What can hang from each mark:
lunif: fivu mebek
bugod: mebek
mebek: bugod nafutos pibovo
fivu: bugod nafutos pibovo
pibovo: mebek
nafutos: fivu mebek

Every row comes from one small tree of marks. Brackets hold a mark, then the marks that hang from it, in alphabetical order. Every link used is in the known rows. Which tree was each row made from?
Known rows:
(bugod (mebek nafutos pibovo)): [ -5.4  -9.4  -3.2 -17.0  12.4  18.1  -6.8 -30.1 -10.5  26.1 -32.5  -0.8
  20.1  -3.0  26.3  30.5  28.0  43.0  -6.3 -10.6]
(mebek nafutos pibovo): [ -3.2  -5.3  -2.6   4.4  11.1   6.5   3.9 -40.1  10.2  16.0 -25.2  13.6
  20.4 -10.7  25.3  21.5  13.0  22.0  -4.3 -25.9]
(pibovo (mebek nafutos)): [-18.5   4.1   9.6 -24.2  12.2   0.7   4.9 -35.3 -16.8  11.6 -38.5 -14.1
  19.4  -9.4  29.4   2.6  18.7  33.1  -5.4 -48.1]
(bugod mebek): [-17.5  -5.6   0.5 -16.8   7.5  13.2  -5.5   0.2 -22.5  11.7 -15.1  -2.4
  -0.9   7.7  16.1   8.2  25.0  44.0 -12.6   2.8]
(nafutos fivu mebek): [-17.5  -2.5  -5.3  14.1  21.1   7.1   2.6 -21.0  -0.9  -1.5  22.6  31.9
 -11.0 -15.7 -26.2  -8.3 -19.1  73.0 -15.1 -12.6]
(nafutos (mebek bugod)): [-13.5   5.6 -11.6  -9.3  11.0   8.2 -21.7 -10.4  -2.1   4.5  -9.2  19.6
  -4.7 -22.9 -11.5  -4.2   6.5  64.1 -12.4 -16.6]
(lunif fivu mebek): [ -1.9  12.9  15.9 -20.6  27.0  -0.3 -17.7   3.2   4.9  13.1  -7.1  18.8
 -10.3 -17.0  13.8  11.9  -6.9  33.8 -16.1  -9.0]
(mebek (nafutos fivu) pibovo): [ -5.3  -4.7   0.9  15.9  14.0   5.5   7.4 -44.8   6.0  18.5   0.1  38.7
   7.1 -15.5   9.3  16.1  -3.3  44.5 -11.1 -21.6]
(pibovo mebek): [-22.1   0.7   2.8 -26.5   7.3   0.4   7.0 -17.1 -17.8   4.3 -18.4  -4.5
  11.8  -3.3  16.4  -5.1   9.8  24.8  -4.0 -30.8]
(bugod (mebek pibovo)): [ -9.4 -13.5 -10.1 -22.0   7.9  16.9  -4.0 -10.4 -12.7  17.4 -11.8  10.5
  13.3   0.7  14.6  20.5  18.7  34.0  -5.9   3.9]
(mebek bugod (nafutos fivu)): [-10.4  11.7   9.4   5.9   4.2   3.0 -12.5 -23.6  -7.7  21.1  -9.0  38.4
 -15.0 -24.3   6.3   0.2  10.6  63.5 -22.6 -20.9]
(nafutos (mebek pibovo)): [ -9.4 -12.1 -19.7   0.9  19.3  11.0   1.8 -28.2  12.9   0.8   0.2  20.3
  17.8 -16.4  -9.6  10.8  -5.3  43.3  -2.1 -18.3]
(pibovo (mebek bugod nafutos)): [-15.7  12.5   7.5 -32.8   3.9   0.6 -13.8 -24.0 -20.9  20.3 -44.4   0.4
  11.7 -24.5  26.2   3.1  27.6  46.1  -7.7 -48.5]
(fivu bugod (nafutos (mebek pibovo))): [-11.9  -1.0 -19.9   6.1  14.8  16.9  21.7  -6.9  -4.9  -0.3 -13.8  58.9
   8.3 -19.1   3.0  27.0  -0.4  21.8   0.7 -17.9]
(lunif (mebek nafutos pibovo)): [  3.2   0.7   1.7  -8.3  29.4  13.9 -13.2 -31.9  19.1  20.9 -28.3   5.3
  20.5 -23.0  23.5  23.9   7.6  37.6  -6.3 -29.5]
(pibovo (mebek bugod (nafutos fivu))): [-16.5  12.5  10.9 -20.3   7.1  -0.9 -12.0 -25.9 -24.3  22.3 -17.3  24.1
  -0.9 -28.2   8.7  -3.3   8.6  70.0 -16.1 -42.6]
(nafutos (fivu pibovo) mebek): [-16.7   1.9  -2.8  -4.6  14.2   7.7  -8.9  -6.6   9.0   1.8   7.0  51.6
 -16.9 -19.8 -12.9  -6.0 -19.1  57.2 -10.8 -15.0]
(bugod (mebek (nafutos (fivu pibovo)))): [-11.7   3.6  11.5 -16.9   5.9  13.3 -16.1  -5.3 -15.1  25.8 -23.8  31.4
 -13.4  -7.9  23.7  15.8  12.5  53.4 -16.4  -8.1]
(lunif (fivu (bugod mebek))): [-14.6  11.1   7.7 -40.4   4.3   3.8  -0.9  17.8 -41.5  20.6  -3.1  33.5
 -14.4  -4.7  29.6  21.4  21.6  18.3 -25.7  15.2]
(lunif fivu (mebek bugod nafutos pibovo)): [ 11.9  16.8  10.0 -22.9  24.0   3.1 -36.3 -17.6  11.5  34.2 -29.8  37.4
   5.3 -40.7  24.0  33.4   6.4  48.6 -14.6 -21.8]
(mebek bugod (nafutos fivu) pibovo): [ -2.3   4.2   0.7   5.3   5.9   4.5 -11.5 -37.1   0.2  25.6  -4.5  52.4
  -0.2 -29.1   6.3  15.3   5.2  59.7 -14.9 -20.5]
(fivu bugod pibovo): [-21.0  12.2  -1.2 -31.7  -3.3   5.4   1.6  14.1  -5.3   9.6 -17.7  44.9
 -15.5  -8.2  34.1   3.3  13.9 -18.4 -14.2  -5.2]

Write each row's tree:
[ -5.7  -2.3 -20.9  -7.2  12.1  11.4 -20.1 -23.7   8.4   9.0  -6.1  32.8
  11.4 -30.0 -13.2   9.0   3.5  61.4  -6.6 -18.5] : (nafutos (mebek bugod pibovo))
[-17.3  10.8   8.9   1.2   7.2   3.7  14.1 -18.7 -21.5  16.1   5.0  41.3
 -15.4 -12.6  17.7   4.4   3.7  28.5 -26.9 -15.2] : (mebek (nafutos (fivu bugod)))
[-20.4  10.2   7.3 -35.6   0.6  14.0  -7.2  25.5 -33.7  22.1   1.1  60.8
 -28.6  -8.2  19.3   6.6  10.7  27.2 -22.9  13.0] : (nafutos (fivu (bugod mebek) pibovo))
[-13.8  -4.3  -4.5 -20.0   5.5  15.4   8.6  -0.5 -33.7  23.0  18.5  53.6
  -8.6 -10.3   7.8  15.6   7.6  37.4 -22.7  16.3] : (nafutos (fivu (bugod (mebek pibovo))))
[  5.7   3.9   5.6 -19.3  27.9   1.9 -16.7  -7.8  15.7  17.7  -4.9  31.8
   8.3 -22.3  16.5  25.4 -10.7  26.9 -10.1  -9.0] : (lunif fivu (mebek pibovo))
[-14.0  11.3  -9.4  -4.3   4.5  12.5 -19.3  11.9   3.1   2.6 -41.9  57.0
 -11.1 -27.4   3.1  14.5   5.3  42.9   3.4 -29.0] : (fivu (nafutos (mebek bugod)) pibovo)
[-13.9   6.4  -6.6   8.7  13.4   6.3 -16.8 -14.3  -6.0   5.6  17.5  42.4
 -19.4 -28.2 -29.4 -11.5 -10.7  87.7 -19.0 -11.9] : (nafutos fivu (mebek bugod))
[-20.2   5.1  14.3 -11.0  14.9  -0.2   7.9 -35.5 -21.8  12.9 -13.5  10.1
   4.9 -12.8  13.2  -0.4   2.6  53.1 -12.6 -43.5] : (pibovo (mebek (nafutos fivu)))
[-22.9  16.3   8.2 -54.4   2.6   4.0  -0.4  -7.3 -23.4  18.5 -50.5  22.3
   4.4 -20.3  49.2   9.4  21.1  -3.2  -7.4 -42.3] : (fivu bugod (pibovo (mebek nafutos)))
[  1.2  14.0   7.1 -14.1  20.5   7.9   6.6  13.7  -4.7  16.9 -20.4  71.2
  -2.3 -26.6  26.3  42.2  -6.7   1.5  -6.4  -9.6] : (lunif (fivu bugod nafutos) (mebek pibovo))
[-17.0  11.6   5.3 -47.0   1.7  16.0 -12.2   7.9 -25.7  26.4 -43.0  24.3
  -6.9  -7.2  48.2  21.9  36.2  15.5 -17.8  -7.9] : (fivu (bugod (mebek nafutos)) pibovo)
[ -1.3   2.8  -6.0  -7.9   3.2   5.6 -16.1 -32.1   5.4  24.6 -29.0  27.2
  14.5 -21.8  22.8  20.8  23.2  35.1  -9.1 -24.5] : (mebek bugod nafutos pibovo)
[  1.7  26.6  14.1 -46.4  12.3   0.1 -48.0  22.1   8.2  24.7 -27.5  48.7
 -19.6 -36.6  24.5  15.9   0.8  30.1 -15.6 -10.1] : (lunif (fivu pibovo) (mebek bugod))
[-26.9  14.9   6.2 -41.9  -5.4   7.3  15.4  20.9 -30.4   6.4 -48.7  56.0
  -2.0 -14.4  41.1  16.2  14.5 -19.7   3.9 -34.6] : (fivu bugod nafutos (pibovo mebek))
[ -5.1  -0.6 -19.2  10.9  10.1  14.8  -6.1 -11.6   4.1   4.6 -25.7  54.3
   8.8 -29.0  -8.5  24.8   2.7  55.3   5.3 -22.6] : (fivu (nafutos (mebek bugod pibovo)))
[-25.9  14.2   4.1 -60.9  -2.2   3.3   2.9  12.3 -24.1  10.6 -30.5  33.2
  -1.4 -14.4  38.3   1.3  13.1 -11.4  -7.2 -28.7] : (fivu bugod (pibovo mebek))
[-23.6  13.9  12.9 -25.8  11.8   2.2  17.3 -22.8 -37.6  17.4  -7.3  30.3
  -1.6 -17.9  22.0  -1.7   6.9  36.0 -19.1 -34.4] : (pibovo (mebek (nafutos (fivu bugod))))
[  9.1   7.8  11.5 -18.1  32.0   4.7 -16.7 -28.0  16.3  26.5 -24.6  24.7
  13.9 -26.6  27.9  34.0  -3.0  36.9 -10.8 -24.8] : (lunif fivu (mebek nafutos pibovo))
[ -1.6  23.4  15.2 -21.6  14.9  10.2 -42.9  -1.7   9.0  29.3 -28.6  51.2
 -20.0 -39.7  12.9   7.2   1.4  67.1 -18.0 -26.6] : (lunif (mebek bugod (nafutos (fivu pibovo))))
[-15.7   2.4  -9.4   2.4   9.9  13.6  -0.3   4.3  11.4  -4.5 -35.6  44.6
  -4.8 -13.4   5.0  15.3  -3.5  30.3   7.0 -29.4] : (fivu (nafutos mebek) pibovo)
[-18.7   8.2   8.9 -43.7   4.2   1.7  -7.8 -20.9  -6.2  15.6 -52.8   5.7
  14.5 -14.4  39.0   7.8  17.4  18.0  -0.6 -48.5] : (fivu (pibovo (mebek nafutos)))
[-11.8  -5.3  -9.0 -33.9   5.0  18.7   6.1   0.6 -28.6  21.3  -8.9  27.9
   4.1  -4.7  25.5  23.1  26.4  15.8 -14.5  10.3] : (fivu (bugod (mebek pibovo)))
[ -6.2  -2.0 -15.0   2.0  14.9   9.0 -14.8 -25.0   3.2  10.9  21.2  58.0
  -0.9 -36.5 -28.3   4.1 -13.5  84.5 -12.8 -12.0] : (nafutos fivu (mebek bugod pibovo))
[-14.6  17.4   9.1 -49.6  -1.3   1.5 -26.6 -13.1 -12.3  23.2 -57.8  18.4
   6.6 -27.2  38.1   5.9  24.2  30.6  -4.1 -49.1] : (fivu (pibovo (mebek bugod nafutos)))
[ -7.8  -9.5 -11.9  14.2  21.6  10.4   3.1 -30.4   8.1   4.0  25.6  46.1
   5.5 -23.4 -26.3   4.9 -22.9  68.3  -8.6 -13.7] : (nafutos fivu (mebek pibovo))
